Each row was made from one small tree. The marks that hang from a mark follow it in brackets, in alphabetical order. Every link used is in the known rows. Write each row's tree.
Known rows:
nidip[fakiza[sizom vapi]]: -9 6 -7 14 8 -22 3 -2 17 -8 11 -19 5 10 10 0 1 10 1 -8 24 -15 3 -5 -17 -4 24 -1 -3 -4 12 -18 7 34 -19 2 -22 7 -4 9 5 0 -5 23 6 -9 -15 -20 19 16 -15 7 10 -6 -40 0 1 4 49 4 -11 3 7 -10 0
disive[fakiza[sizom] kunofak[vapi] zibo]: 12 1 47 -10 0 -23 34 -6 35 -14 9 9 -4 -5 -13 -2 6 -1 8 -11 23 -8 13 -9 -35 28 32 -44 2 6 28 -21 -19 -43 15 4 28 -23 -20 9 11 -11 2 29 4 6 -30 -11 -19 18 5 25 -22 6 -53 22 -7 55 13 1 -10 44 -16 -4 23
zibo[disive[fakiza]]: 11 -3 6 -6 0 3 10 -6 7 4 1 12 11 -5 28 -5 6 15 8 16 -5 0 -11 -9 0 -5 -1 -26 -8 0 -1 7 0 26 -1 3 -6 -19 -8 23 -12 0 4 15 -3 30 10 -23 -4 3 2 10 1 3 -30 3 -9 24 19 -10 13 1 -5 4 10
fakiza[sizom]: -1 -8 0 0 4 -9 -5 0 7 -5 2 -10 -1 8 5 1 -8 8 5 -6 15 5 -1 -1 -5 -1 -2 -5 7 -2 4 -7 -7 28 -5 2 1 -5 -8 14 9 -2 -8 -7 7 -4 5 -2 6 22 -8 -1 -3 1 -38 6 2 -4 22 2 -7 -1 3 -5 7
nidip[zibo[disive]]: 0 0 20 1 5 7 1 7 0 9 -15 -24 10 -4 10 0 -6 21 5 -2 -6 -5 -12 -1 -7 2 4 -20 -15 2 -5 27 -14 -4 -3 -4 37 -24 6 9 -15 3 3 10 5 1 18 -21 -6 -7 3 -9 11 2 -7 8 -8 -3 15 0 4 -23 5 7 5
disive[kunofak zibo]: 11 -9 43 1 0 -7 17 8 14 -10 -5 11 -5 -6 -30 1 3 2 0 -1 8 -12 13 4 -35 18 19 -19 -8 6 12 -17 -8 -55 29 0 39 -5 -9 -10 14 -12 7 22 10 -34 -25 -9 10 -5 7 18 -14 5 12 2 -5 35 12 -6 -9 31 -14 -3 7
nanov[disive[fakiza kunofak[vapi] zibo]]: 20 6 44 -12 1 -15 42 -2 11 7 16 1 3 -4 -8 -7 10 -2 1 -9 6 -8 4 -15 -33 18 28 -37 0 10 -7 7 7 -18 6 9 23 -11 -4 -7 2 -2 8 16 5 -6 -35 14 -16 -10 1 22 -30 7 -25 3 -6 35 2 2 -5 31 -10 4 2
nanov[disive[fakiza kunofak[vapi]]]: 11 12 26 -11 -5 -13 38 -6 9 15 14 5 4 -1 -5 -8 11 7 0 -8 6 -4 0 -20 -15 12 21 -35 -2 9 -13 14 8 -3 -5 13 14 -14 -5 6 -4 4 3 16 0 7 -41 16 -22 -7 0 15 -28 8 -35 7 -2 29 -3 1 -4 19 -1 4 0
kunofak[vapi]: -4 15 -8 -15 0 5 12 -1 2 4 1 2 11 0 6 -2 0 -10 -5 -12 10 4 -7 -5 -7 3 15 -6 3 3 17 11 -8 -18 -11 -2 -2 -3 -8 -11 -2 2 -4 12 -1 35 -4 8 -22 2 -2 -4 -6 -2 -10 11 -1 2 -8 11 2 -6 0 2 10
zibo[disive]: 9 -5 1 -6 1 13 1 2 -5 6 -8 8 14 -1 20 -3 0 16 2 15 -4 2 -15 -2 -6 -12 -3 -14 -10 1 -2 11 -1 19 1 0 1 -10 -7 14 -6 -1 2 15 4 16 13 -17 7 -2 -1 2 3 2 -12 -3 -7 12 25 -7 10 -11 -2 4 8
vapi[kunofak]: -8 8 -14 0 -7 -1 -6 11 13 -3 3 14 -10 -3 -5 2 9 2 -2 6 5 5 -1 -8 -4 15 3 -18 -4 2 6 -8 2 -8 7 5 -29 -4 -8 13 8 -1 -6 11 -1 -2 -6 3 7 6 -4 2 5 7 17 0 -3 22 -7 10 -3 -26 -7 -3 -4
nidip[fakiza nanov zibo]: -16 16 9 5 -4 -2 4 4 8 16 3 -80 -4 0 0 2 -2 17 -3 -12 7 -19 1 -9 2 9 26 -43 -16 9 15 -1 4 -4 -18 -7 9 -6 22 -15 -13 3 5 23 -2 -17 7 -6 27 -9 4 -10 -12 -7 -5 1 -7 1 26 -5 -4 2 33 -2 -11
nidip[zibo]: -6 4 20 5 4 -2 0 6 3 5 -8 -30 0 -3 -4 2 -5 11 4 -12 -3 -7 -2 0 -3 11 6 -9 -7 1 -5 19 -14 -16 -3 -5 37 -16 11 -1 -10 4 2 -2 2 -9 10 -10 -12 -6 4 -11 9 1 1 9 -3 -10 -3 5 -3 -16 6 4 0
disive[fakiza[sizom[vafo]] kunofak[vapi]]: 2 3 14 -5 -8 -16 31 -20 31 -9 11 15 2 -2 -5 -4 5 13 4 -5 23 1 9 -23 -1 18 20 -43 0 5 21 -16 -18 -32 6 7 17 -29 -25 28 -2 -5 -5 26 -2 26 -40 -11 -18 25 -1 8 -21 7 -84 28 -1 42 16 -6 -9 23 1 0 19
nidip[fakiza[sizom] kunofak[vapi] zibo]: -16 9 -5 14 10 -19 13 9 32 20 -8 -80 4 11 -4 5 -4 32 -2 -29 14 -3 6 -16 -24 4 37 -14 -6 -4 14 14 -9 -14 -34 -3 31 -20 7 -5 7 7 -2 17 -1 17 -6 -34 1 13 -15 -16 -21 -10 -28 68 -9 -20 54 29 -13 -23 6 -7 -1
zibo[disive[kunofak]]: 9 -6 14 -4 -3 10 9 3 5 4 -15 21 11 -3 2 -3 2 25 2 16 0 -2 -10 -4 -13 -7 2 -26 -17 5 2 4 -4 -4 10 5 18 -16 -13 23 -3 -4 2 29 6 4 -8 -20 8 -1 2 7 -3 5 -16 3 -8 28 31 -13 3 0 -3 1 10
zibo[disive[fakiza[sizom[vafo]]]]: 13 -9 3 -4 2 3 9 -11 10 -3 6 7 12 0 32 -4 1 21 7 16 3 4 -10 -14 2 -7 -2 -30 -5 -1 1 2 -6 29 2 3 -6 -22 -14 31 -9 -2 -1 15 1 30 9 -25 6 15 -4 5 -2 4 -62 5 -7 23 36 -11 8 -1 1 5 13
zibo[disive[fakiza kunofak]]: 10 -4 19 -4 -6 0 17 -5 15 4 -6 25 7 -6 11 -5 8 25 7 15 0 -4 -6 -11 -7 0 5 -38 -15 4 2 1 -4 2 9 7 13 -24 -15 32 -9 -3 5 28 0 18 -14 -25 -5 2 6 14 -5 7 -36 8 -9 41 24 -15 6 10 -6 2 13
nanov[disive[fakiza[sizom vapi]]]: 10 7 16 -2 6 -23 20 -7 7 8 25 -3 6 4 19 -8 5 5 5 -10 9 -10 -4 -15 -15 0 14 -17 8 3 -22 9 9 51 -15 10 -10 -9 0 6 -7 5 0 5 5 1 -17 13 -10 0 -10 12 -5 5 -48 -12 1 11 13 4 1 14 1 2 -4
fakiza[sizom[vafo] vapi[kunofak]]: -9 6 -18 10 9 -15 -11 -3 24 -21 24 24 11 5 12 -2 -2 8 -1 -1 29 -10 -1 -13 -13 0 17 -6 1 -1 10 -17 -18 23 2 0 -34 -10 -20 13 1 -4 -14 33 10 1 -6 -7 29 25 -25 -5 23 7 -61 -15 4 17 42 5 -3 -20 3 -2 5
fakiza[vapi]: -6 12 -1 6 9 -15 -4 -1 9 -4 10 21 12 -1 10 -4 1 -3 0 -7 8 -18 -2 3 -15 -7 17 14 0 0 0 -2 -7 19 -8 -1 -16 2 -2 -9 -11 1 0 24 5 6 -3 -4 -1 -5 -8 3 27 0 -12 -23 2 7 10 1 8 3 -1 0 3
disive[kunofak[vapi]]: -4 9 14 -7 -8 -2 20 0 13 3 -8 18 3 -3 -22 -2 3 5 -4 -7 13 -1 2 -6 -16 11 18 -20 -7 7 18 -2 -11 -45 6 4 25 -10 -14 6 3 -3 -1 27 1 8 -33 1 -16 2 4 5 -12 4 -15 15 -1 25 2 -2 -7 10 -2 -2 11
disive[fakiza[sizom vapi] kunofak]: -2 5 25 6 -1 -36 18 -12 36 -7 12 27 -1 -2 -5 -5 7 14 10 -9 21 -17 9 -10 -16 12 21 -27 0 3 8 -21 -15 5 1 10 7 -22 -16 31 -5 -4 -1 33 2 3 -37 -14 -14 16 0 17 7 9 -67 3 0 44 21 -9 -5 31 -5 -7 15
disive[fakiza kunofak[vapi]]: 0 13 20 -9 -10 -15 32 -12 27 2 4 20 -1 -7 -12 -4 12 3 4 -7 12 -4 8 -15 -5 20 22 -37 -3 6 17 -8 -10 -37 3 9 16 -22 -15 20 -5 -2 2 27 -6 27 -40 -8 -36 6 9 14 -14 6 -41 23 -3 46 -7 -4 -4 26 -6 -1 15

Which tree is each row?
10 -9 19 -4 -3 -5 15 -6 18 2 -7 19 7 -2 12 -4 4 28 9 13 7 -1 -6 -12 -8 0 5 -40 -11 3 5 -5 -7 14 6 8 12 -27 -17 40 -4 -4 1 25 2 15 -11 -27 -3 13 1 14 -6 7 -54 11 -7 39 34 -14 2 11 -5 0 16 | zibo[disive[fakiza[sizom] kunofak]]
9 3 14 -12 -6 3 23 -6 15 7 -5 25 13 -7 13 -6 8 19 5 11 4 -1 -9 -14 -8 1 12 -41 -12 5 11 6 -8 -6 4 7 10 -26 -18 29 -10 -2 3 33 -1 36 -15 -22 -16 4 4 12 -8 6 -41 13 -9 42 22 -11 7 6 -6 3 17 | zibo[disive[fakiza kunofak[vapi]]]
-4 -1 -8 10 12 -15 -7 -12 16 -21 21 12 17 7 18 -4 -8 8 0 -5 25 -12 -1 -8 -12 -11 15 7 4 -1 6 -11 -20 30 -4 -4 -14 -6 -15 2 -5 -3 -10 25 11 3 -3 -10 23 20 -22 -6 19 2 -73 -17 6 2 46 -1 -1 -2 9 1 8 | fakiza[sizom[vafo] vapi]
-9 -2 -25 24 11 -25 2 -3 33 2 15 -34 10 12 3 1 1 27 -6 -9 19 -12 13 -19 -21 -16 32 9 -3 -7 9 -14 2 18 -22 0 -17 -3 -6 -3 9 2 -2 30 1 6 -16 -37 40 17 -28 -6 -12 -9 -48 36 -3 -7 79 12 -6 -4 4 -9 -8 | nidip[fakiza[sizom[vafo] vapi] kunofak]
22 -3 34 -6 7 -17 26 -2 6 3 23 -17 0 2 10 -5 4 1 4 -6 5 -6 2 -11 -26 9 15 -25 10 3 -17 4 10 26 0 7 6 -7 2 -4 5 -1 4 -5 7 -14 -10 13 -1 -1 -4 19 -23 4 -32 -5 -3 16 11 5 -4 26 -6 3 -3 | nanov[disive[fakiza[sizom] zibo]]
-24 28 0 10 -1 -13 -2 8 20 12 12 -60 -2 -3 6 0 4 14 -4 -15 16 -30 -1 -12 -9 11 40 -40 -17 10 19 -6 0 4 -19 -5 -13 -7 16 -17 -16 4 3 47 0 -13 1 -7 32 -10 -3 -7 10 -3 -6 -14 -6 18 31 1 0 -9 28 -4 -12 | nidip[fakiza[vapi[kunofak]] nanov zibo]
6 1 0 -4 5 -9 2 -3 20 -1 7 22 12 -3 33 -5 6 17 9 10 8 -5 -12 -10 -10 -4 8 -28 -5 0 4 0 -7 45 -5 5 -22 -22 -16 30 -10 -1 -2 29 3 30 9 -23 1 12 -6 11 15 6 -49 -5 -8 34 34 -3 11 -7 -6 1 13 | zibo[disive[fakiza[sizom vapi[kunofak]]]]
8 -1 7 -4 7 -8 5 -6 15 0 7 16 15 -1 36 -6 2 16 10 9 5 -8 -12 -8 -11 -9 6 -21 -4 -1 3 3 -7 48 -8 4 -14 -20 -13 25 -13 -1 0 26 3 30 9 -25 -2 11 -5 11 13 3 -57 -5 -6 26 35 -7 12 3 -4 2 15 | zibo[disive[fakiza[sizom vapi]]]
18 8 28 -3 7 -21 24 3 10 4 29 5 2 -4 11 -7 12 -6 2 -5 4 -16 1 -11 -30 12 26 -23 4 5 -18 4 10 20 1 7 -12 -6 3 -12 -2 1 6 14 5 -11 -16 12 -2 -12 -6 21 -6 6 -15 -19 -5 29 4 8 3 17 -11 4 -7 | nanov[disive[fakiza[vapi[kunofak]] zibo]]
-3 -4 9 10 8 -2 -1 13 17 26 -16 -40 9 -1 3 1 -4 36 1 -8 -13 -5 -4 -7 -16 -7 12 -10 -12 -2 -10 33 -17 -8 -12 -4 45 -32 7 -1 -8 6 8 13 0 17 18 -33 0 -10 -4 -16 -3 -2 2 43 -13 -15 37 13 9 -29 -2 4 0 | nidip[kunofak zibo[disive]]
19 5 46 -2 4 -24 33 0 13 4 21 13 3 -4 -6 -8 11 3 2 -7 6 -20 6 -12 -36 13 30 -27 -2 8 -15 2 6 1 6 9 17 -10 -3 -8 -2 -2 10 24 8 -22 -36 8 -5 -14 -1 26 -14 8 -23 -14 -4 37 11 -1 -2 36 -11 3 -2 | nanov[disive[fakiza[vapi] kunofak zibo]]
9 2 39 -9 0 -3 26 6 16 -8 -4 14 2 -6 -26 -1 3 -6 -3 -8 14 -9 8 0 -41 20 30 -24 -6 8 26 -9 -14 -67 22 -1 37 -7 -13 -16 13 -10 5 31 8 -11 -28 -3 -6 -4 6 16 -19 4 0 10 -6 37 7 2 -9 27 -14 -1 15 | disive[kunofak[vapi] zibo]
22 -4 47 -5 2 -20 35 -2 14 3 16 -4 -3 0 -8 -6 7 9 5 -5 9 -7 7 -13 -32 15 21 -36 1 7 -14 -1 7 1 9 11 24 -12 -4 4 8 -4 5 8 8 -26 -32 9 0 -1 -1 24 -29 8 -36 2 -3 32 17 -1 -10 34 -9 1 0 | nanov[disive[fakiza[sizom] kunofak zibo]]
11 -2 51 4 6 -38 22 -5 39 -19 15 23 -3 -5 -10 -4 7 3 11 -9 23 -25 16 -4 -41 21 35 -30 1 4 17 -29 -18 -17 17 4 20 -19 -15 10 5 -11 5 36 9 -17 -30 -20 -5 13 1 29 1 7 -52 -2 -5 55 26 -5 -6 48 -17 -6 17 | disive[fakiza[sizom vapi] kunofak zibo]
-7 20 17 3 -4 -3 15 6 3 25 11 -90 -1 2 1 -2 0 19 -4 -14 5 -20 -3 -17 -6 8 30 -48 -15 12 -1 11 15 9 -23 -2 14 -5 25 -19 -13 6 6 19 1 -26 -4 9 28 -18 0 -6 -24 -4 -9 -3 -6 -1 28 -2 -7 3 34 1 -19 | nidip[fakiza nanov[disive] zibo]
23 0 34 -7 5 -13 28 -1 1 6 22 -9 1 -2 8 -6 9 -4 3 -3 -3 -8 2 -11 -21 9 16 -22 6 4 -19 9 13 14 3 6 6 -5 6 -13 0 1 9 -1 3 -12 -12 11 -4 -12 -1 20 -21 3 -13 -8 -5 18 1 4 0 26 -8 6 -6 | nanov[disive[fakiza zibo]]
6 6 -1 -3 2 -5 6 -2 15 3 7 29 12 -7 32 -6 9 14 7 14 1 -7 -12 -10 -7 -4 8 -27 -9 0 2 3 -3 33 -2 4 -23 -19 -12 23 -14 1 3 32 -1 32 6 -21 -3 2 -3 10 16 5 -32 -8 -9 34 22 -5 15 -6 -8 4 10 | zibo[disive[fakiza[vapi[kunofak]]]]
17 5 39 -11 1 -4 33 7 1 8 8 0 6 -1 -16 -6 5 0 -4 -9 7 -6 0 -9 -39 12 26 -25 -3 10 -7 12 5 -24 8 6 29 -4 -4 -15 8 -3 5 16 11 -19 -32 18 -2 -15 -1 17 -30 6 -6 -1 -3 21 8 4 -8 20 -8 3 -1 | nanov[disive[kunofak[vapi] zibo]]
8 9 25 3 8 -26 11 0 29 -15 25 21 -3 -10 11 -3 15 -15 7 -3 8 -21 9 -3 -29 20 28 -21 4 0 11 -19 -7 -7 11 0 -19 -10 -6 -8 -2 -5 6 27 0 3 -4 -13 -4 0 0 23 16 4 -12 -12 -8 46 1 6 7 24 -20 0 7 | disive[fakiza[vapi[kunofak]] zibo]
7 -2 18 -2 1 -12 12 -6 23 0 0 28 12 -3 17 -6 4 26 10 9 11 -11 -7 -9 -16 -3 11 -33 -11 3 6 -4 -11 24 2 7 4 -26 -19 36 -9 -3 1 37 5 19 -13 -28 -3 10 -2 15 7 7 -59 -1 -7 44 40 -13 6 10 -5 -1 18 | zibo[disive[fakiza[sizom vapi] kunofak]]
13 5 32 1 11 -26 14 -4 22 -15 22 14 2 -9 14 -3 10 -14 7 -5 6 -23 10 1 -27 13 28 -11 5 -1 8 -15 -7 -1 7 -2 -8 -7 -2 -14 -6 -5 10 21 1 4 -2 -14 -8 -4 1 22 13 1 -21 -16 -7 36 4 1 8 34 -17 1 9 | disive[fakiza[vapi] zibo]
15 -6 51 1 -3 -20 29 -4 27 -11 7 14 -10 -10 -19 -1 12 1 7 1 6 -14 17 -5 -26 27 23 -36 -4 5 13 -23 -8 -50 26 5 29 -17 -9 6 5 -10 11 22 1 -16 -32 -15 -8 0 13 28 -17 6 -18 9 -8 54 3 -8 -6 47 -18 -2 12 | disive[fakiza kunofak zibo]
11 8 26 -11 -3 -17 37 -7 13 13 15 0 3 3 -2 -7 7 11 3 -11 14 0 0 -21 -17 10 19 -37 2 8 -10 8 5 11 -8 14 15 -16 -9 14 0 2 0 12 3 4 -38 16 -20 4 -3 15 -28 8 -55 11 -1 26 8 3 -8 18 0 0 2 | nanov[disive[fakiza[sizom] kunofak[vapi]]]
13 0 16 -5 3 -16 24 -6 4 11 20 -13 1 5 14 -6 4 8 5 -5 5 0 -2 -16 -7 3 6 -21 7 3 -23 10 12 43 -12 10 -2 -9 2 10 -2 4 0 -9 2 -2 -15 15 -8 3 -6 11 -18 5 -43 -1 0 8 7 3 -3 13 2 2 -5 | nanov[disive[fakiza[sizom]]]
16 -10 33 -1 8 -22 14 -5 21 -16 16 -9 -7 -1 9 0 3 -7 11 -5 10 -7 11 -2 -20 19 13 -23 11 -2 12 -20 -7 4 10 -1 3 -13 -4 3 7 -8 3 0 2 -3 3 -14 -3 15 2 19 -9 2 -39 7 -7 27 10 2 -3 34 -13 -2 11 | disive[fakiza[sizom] zibo]
6 0 8 -12 -4 13 15 2 5 7 -13 21 16 -3 4 -4 2 20 0 10 6 0 -13 -7 -15 -4 10 -30 -16 6 11 10 -8 -13 5 3 19 -17 -18 18 -4 -3 1 35 6 23 -10 -16 -3 0 1 6 -6 5 -22 8 -8 29 26 -8 5 -4 -3 3 15 | zibo[disive[kunofak[vapi]]]
-22 22 -4 18 4 -22 -1 9 30 30 8 -83 4 2 1 0 1 28 -7 -24 6 -31 8 -13 -20 -6 46 -21 -13 6 12 4 -3 3 -33 -6 7 -13 21 -31 -14 7 11 45 -3 0 3 -22 35 -15 -9 -15 -9 -10 -4 21 -10 -8 55 8 6 -3 24 -5 -16 | nidip[fakiza[vapi] kunofak nanov zibo]
